What can hang from each mark
Q64: Q82 Q916
Q342: Q64 Q82 Q233 Q548 Q916
Q82: Q233 Q916
Q916: Q64 Q548
Q548: Q64 Q82 Q233

Known rows, with every way that one mark hangs from another
(Q342 (Q82 Q233) Q548): [ 32  35 -24 -22  -8  14  10  28 -79  -8  40  23  -4  13 -43 -51  -8  11
  46  32 -13]
(Q916 Q64 Q548): [ 36  36 -43   8  11   9 -48  22 -49  10 -28  14 -14  27 -40  -7 -48  80
 -40 -28 -14]
(Q548 Q64 Q82 Q233): [-77 -40 -18   3  -4 -21 -11  28  42  -7  -6 -51  42  39  47  34  37 -29
   3  13 -42]
(Q916 (Q548 Q64 Q233)): [-37 -10 -61 -11  28 -18 -54  65 -65  29 -13 -45 -34  30  44  14   0  21
  -3  -5 -44]
(Q916 (Q64 Q82) Q548): [ 29  39 -10  -4 -18   1 -63   1  -6   4 -36 -14   5  11 -22 -17 -56  76
 -24 -54   2]
(Q342 Q64 Q82 Q548 Q916): [ 24  -4 -57  -5   3  12  79  -7 -68 -79  67 103  20  -8 -47 -40   0  15
   0  49  79]
(Q916 Q548): [  9   2 -31 -17  13  27  -5   7 -65  29 -12 -13 -18   5 -22   1 -24  46
 -25  -4   6]
(Q64 (Q82 Q233) (Q916 Q548)): [ 47  41  66 -24   4  -2 -15 -43  12  56 -33 -54 -30 -23  34 -28  -6 -18
  41 -41  -1]
(Q342 (Q64 Q916) Q82 Q233): [ 76  12  -6  20  23   6  86 -59 -37 -28 -18  81  -1  24 -19 -56  24 -35
   8  29  19]
(Q64 Q82 (Q916 Q548)): [ 37  27  52 -20  -4  12  14 -76  11  51 -41 -31 -13 -17  20 -28 -12  -1
  26 -25  37]
(Q64 Q82): [ 12 -28  44   3 -21   5   5 -52  36   5  -1 -15  25  -7  -4  10  -4  17
   3 -29  32]
(Q342 Q233): [ 38 -28 -19  22  26   5  16 -23 -34   1 -31  20  -5  37  -7   6  -1 -15
 -15   9   0]
(Q64 Q82 Q916): [  44   -1   79    7   -2    3   38 -101   50   40  -27   -3   -1  -16
   14  -10   13  -20   31  -18   43]
(Q916 Q64 (Q548 Q82)): [  7  41 -29 -12 -19  22 -29   5   0  -4 -39 -10  36  23 -43 -11 -49  69
 -46 -22  -6]
(Q342 Q82 (Q548 Q64) Q916): [-24  -7 -73   8  -8  -5  32  15 -69 -46  75  81   0  16   1 -48  -5  11
  16  45  77]
(Q342 Q82): [ 26 -16   3  20 -29  29  33 -14 -36  -2  28  63  24  11 -55 -33  15  45
   1  24  34]
(Q548 Q64): [-40 -33 -35  23  32 -15   5 -11 -11  -5  30  13 -29  30  28  28   6  -4
 -25  -9  -2]
(Q548 (Q64 (Q82 Q233))): [-36 -20  12   7   5 -37 -36  -4  32  -8  31 -34 -21  14  63  16   2 -21
   6 -47 -18]
(Q82 (Q916 Q64 Q548)): [ 21  29  -7  15   8  15  -6  31   0   0 -10  50 -31 -44 -56  20 -20  17
 -37  21  -4]
(Q916 (Q64 Q82)): [ 40   5  22  30 -18  -8 -33 -30  43 -12 -16  20  23  18 -29   2 -24  52
 -18 -45   9]
(Q82 Q233): [ 30 -19  24  12  21  -1 -14  17 -13  19  17  -1 -24   4 -12  25  13  -1
   3 -12 -36]
(Q548 Q233): [ 16 -46   3  20  17  -5 -15  32 -25  31 -19 -10   6  21  -4  33  37  14
  17  20 -34]

Rows
[ -5  -1  45 -14 -24  17   7 -18  40   7  -2 -11  -2 -63 -16  14  -9  -9
  -3   0  32] | (Q64 (Q82 (Q916 Q548)))
[ 29  -3 -11   9 -31  15 -10  56 -66  -2  50  56   2 -15 -20 -50   7  51
   6  13  51] | (Q342 (Q82 Q233) (Q916 Q548))
[-65   4 -47 -30  -3  15  -1   2 -12  -1  -4 -47   9  19  20   1 -28  14
 -35 -11   1] | (Q916 (Q548 Q64 Q82))
[  0  41  -2 -26   1  11  19  11  26 -28   4   1  14 -24 -46  10 -18 -39
   9  36 -23] | (Q342 (Q548 (Q82 Q233 (Q916 Q64))))
[-46 -43  -3  13   2 -47 -50  26  23   7  -1 -49  -1  28  71  27  28 -14
  29 -22 -35] | (Q548 (Q64 Q82) Q233)
[-18  -8  58  -4 -19  21  39   2  79 -11  13  -1  30 -51 -35  35  24 -52
  -8  31 -14] | (Q548 (Q82 Q233 Q916))
[ -6  -6  44 -12 -23   4 -14  13  37  15 -16 -29   2 -57  -2  19   5 -12
  16   8   6] | (Q64 (Q82 (Q916 (Q548 Q233))))
[ 21  29  22 -20  10  35  48 -66  -5  47 -42 -15   1  -5  -8 -16   0  -6
   0  12  22] | (Q64 (Q916 (Q548 Q82)))
[-10   3  40  12  21 -37  -8 -43  45  20  12 -22 -42   4  76   0  15 -50
  29 -38 -11] | (Q548 (Q64 (Q82 Q233) Q916))
[ 23  26   4 -10  -3  11  40  49 -26 -39  47  59 -22 -58 -51 -21  18 -12
  -6  31 -16] | (Q342 Q64 (Q82 Q233 (Q916 Q548)))
[-66  -3 -48 -28   0  -5 -35  48 -20  14 -22 -70  17  30  38  11   0   6
  -4   2 -37] | (Q916 (Q548 Q64 Q82 Q233))
[-64 -16  -2  -4   1 -13  -2   4  50 -20  26 -39  18  22  39  24  11 -36
 -13 -16 -31] | (Q548 Q64 (Q82 Q233))
[ 38  18  41  35  16 -10 -19  50  43  -7  16  54 -40 -48 -44  36  10 -26
 -10   9 -44] | (Q82 Q233 (Q916 Q64))
[  7  12  59 -18 -17  -1 -22  16  40  12   7 -30 -19 -69   0  14  -6 -25
  15 -15  -8] | (Q64 (Q82 Q233 (Q916 Q548)))
[-53 -37  14  15   2 -45 -33  38  53  -1   9 -28 -13 -16  61  40  40 -47
  27   7 -31] | (Q548 (Q64 (Q82 Q916)) Q233)
[ 22  12 -40 -16 -14  10   7  39 -89   0  11  18  20  27 -40 -44   9  22
  56  58 -11] | (Q342 Q82 (Q548 Q233))
[-86 -36   5   6  -7 -17   8  41  75 -15   6 -24  26 -15  32  51  50 -68
   5  46 -37] | (Q548 Q64 (Q82 Q916) Q233)
[ 26   4 -48  22  -6   5 -18  11 -12 -32 -40  36  35  31  -7 -22 -35  30
 -46  -1  46] | (Q342 Q233 (Q916 Q64 (Q548 Q82)))
[-47  -3  11   3  10   1  54 -72  61   2  -1  -8  14  19  37   6  22 -49
  -7   6  18] | (Q548 (Q64 Q916) Q82)
[ 34 -25  -1   4  22 -12  32 -53  14 -50 -25   2  14  19  12   4  -7 -31
 -16 -22   4] | (Q342 (Q64 Q82) Q233)
[-41   4 -35 -20   3  -5 -34   0 -27   9   2 -43 -23  14  38  -4 -32  24
 -16 -36   5] | (Q916 (Q548 (Q64 Q82)))
